Every row comes from one small tree of marks. The marks that hang from a mark follow it in brackets, in alphabetical order. Every link used is in the known rows. Which tree was each row made from?
Known rows
zapu[gugifes kivid[kava[pagap vuzos]]]: [ -8 -23   5 -24   2 -49 -45   2 -12   4 -18  -4 -12 -17   9  -9  13  -6
  10  -5  -6 -21]
gumek[kava]: [ -1  -2  14   1   6   9   4  -5  -3   5   3   9  -9  -1  -2  15 -17  10
   4 -13   2   9]
zapu[gugifes kivid[kava[gumek pagap vuzos]]]: [-17 -37  14 -36   1 -42 -51   0 -13   2 -19  -6 -15 -24  18   4  21  -4
  16   8 -14 -21]
kivid[kava[gumek] zapu[gugifes]]: [ -2 -19  35   3   4 -32 -27   1   0  -3 -30  24 -13 -13  -5  10  10  19
  12   9 -14  11]
pagap[kava[gumek kivid[zapu] vuzos]]: [  1 -28  23  -8  -1   1 -12 -21  30   9 -36 -31  20  -9  -9  11  -1   4
   4  32 -20 -28]
kivid[kava[pagap vuzos] zapu]: [ -1  -4  17   0  23 -17 -28 -10   3  14 -15   7 -12  -6  -4   9   9   6
  19  -1  15 -26]
pagap[kava[gumek kivid[zapu[gugifes]] vuzos]]: [ -4 -34  28  -7  -3 -22 -21 -16  29   3 -40 -33  17 -23  -8   2   5   1
  -2  26 -31 -17]
vuzos[kava[gumek kivid pagap]]: [-10 -14 -12 -32 -27  10 -13  -8 -15   3  19 -11 -16 -44  22  -2  10 -22
 -11  18 -27  -8]
kava[kivid]: [ 11  -8  -7 -11 -22  -2  -3  -6  -3  -3 -11   0   4 -11   1  -6  -6   1
  -4   8 -12 -11]
kivid[kava[vuzos] zapu[gugifes]]: [  0 -13  27  18  19 -42 -33  -3  11   4 -31   9   3  -9 -13   4  10  14
  12  -8   2  -5]
fani[gugifes pegube]: [ 12  18  -2  -2  15  -4  -8 -13   9   9 -19 -10  10  -2   0 -18  -3   0
 -23  13  14   0]
pegube[fani[gugifes]]: [ -1  10  17  -2   1  -3  -7  -5   4   3   8 -12 -13  -8   6  12   4 -21
  -8 -10   4 -10]
zapu[gugifes]: [ -7  -7   3   0  -1 -25  -7   4  -1  -6  -4  -1  -4 -14   3 -12   6  -3
  -4 -10 -11  10]
gumek[kava[kivid[zapu[gugifes]] pagap vuzos]]: [ -2 -18  21 -13   6 -28 -24 -14   5   7 -17  -7 -18 -40  -1  -8  -8   3
   4  -7 -10 -16]
vuzos[kava[pagap]]: [-12   7 -13  -7  -2   6  -6   0 -12   9  33  -9 -19 -27  16 -10   5 -24
 -10  -7 -10   1]
vuzos[kava[kivid]]: [  6  -5 -16   0 -25   5  -5  -4  -7   1   5  -7   2 -27   9 -11  -2 -15
 -15   2 -22   0]
gumek[kava[kivid]]: [ 11  -9   9  -9 -16   6   3 -12  -5   0  -7  10  -6 -13  -5   8 -21  12
  -1  -4  -9  -2]
gumek[kava[vuzos]]: [ -9  -8   9   1  17   4  -8 -11   8   9  -3  -6   5  -1  -2  17  -9   2
   6 -17  11  -5]
pegube[fani]: [ -1  -4  15   0  -6   4  -6   2   5  -6  17   0 -17  -7   8  12  12 -13
  -2  -7  -7  -6]
gumek[kava[kivid[zapu] pagap vuzos]]: [  2 -10  15 -13   6  -2 -18 -17   3  13 -12  -4 -16 -25  -4   3 -15   5
   7  -1   1 -26]

Write each row's tree
[-15 -24  30 -12  19 -38 -39  -7   3   8 -21   4 -17 -25   7   8  24   4
  20   9  -3 -14]  kivid[kava[gumek pagap vuzos] zapu[gugifes]]
[ -9 -17  24 -14  20 -12 -34 -12   2  12 -17   8 -13 -11   2  20  16   6
  23  15   8 -24]  kivid[kava[gumek pagap vuzos] zapu]
[ 11 -12  13   3 -14 -31 -15   0   3  -6 -30   3  -8 -26 -11 -21  -2   9
  -6   7 -23   1]  kava[kivid[zapu[gugifes]]]
[  4  -6   5 -25 -14   6   1 -14 -12   6   5   5 -24 -25   6   2 -18   2
   2  -5  -8 -10]  gumek[kava[kivid pagap]]
[ -5 -22   8 -27  -4  -6 -26 -15   7   8 -19 -14  -8 -29   9   1  11  -2
   8  30  -8 -33]  kava[gumek kivid[zapu] pagap vuzos]
[  6  -7   5  13 -18 -23 -18   3  -1  -4  -9  -4  -9 -41  -5 -24  -1  -6
 -16   1 -32  10]  vuzos[kava[kivid[zapu[gugifes]]]]
[  7 -20  11  -5 -12 -43 -32  12 -15  -6 -25  17 -10  -6  -1  -8   1  12
   6  -5 -16   3]  zapu[gugifes kivid[kava]]
[  5 -20  23   6   1 -25 -22 -12  12   3 -30  -3   0 -29 -13  -3 -11  11
   2  -8 -10  -5]  gumek[kava[kivid[zapu[gugifes]] vuzos]]
[-21  -7  -8 -21  -5  12 -11  -1 -11   6  30 -10 -20 -32  26   3  14 -23
  -6  10 -15   3]  vuzos[kava[gumek pagap]]
[ -2 -10  29 -12   9  -9 -23  -8  -6   8 -12  23 -30 -11   3  16   7  14
  18  18  -1  -9]  kivid[kava[gumek pagap] zapu]
[-12 -28  13 -27  -5 -31 -31 -13   7   2 -23 -18 -10 -42  10 -10  17  -6
   5  22 -18 -23]  kava[gumek kivid[zapu[gugifes]] pagap vuzos]
[  1 -25  19 -11 -18 -26 -20  -3   2  -7 -32   4  -8 -32  -3 -10   4  10
  -2  24 -29   3]  kava[gumek kivid[zapu[gugifes]]]
[  5 -11   9 -14 -12 -33 -17  -4  -4  -2 -14   1 -25 -39  -1 -28   1   1
  -1   8 -20  -9]  kava[kivid[zapu[gugifes]] pagap]
[  7 -23  21   6  -1 -28 -15 -14  31   4 -34 -32  19 -17 -16 -11  -3   0
  -3   8 -23 -20]  pagap[kava[kivid[zapu[gugifes]] vuzos]]
[ 14 -15  17   6   3  -5 -10 -19  28  11 -31 -31  22  -5 -18   0  -9   3
   1  16 -12 -28]  pagap[kava[kivid[zapu] vuzos]]
[-16 -24  14 -11  13   8  -6 -17  27   7  -9 -37  21   3   2  22   9  -8
   5  17 -10 -18]  pagap[kava[gumek vuzos]]
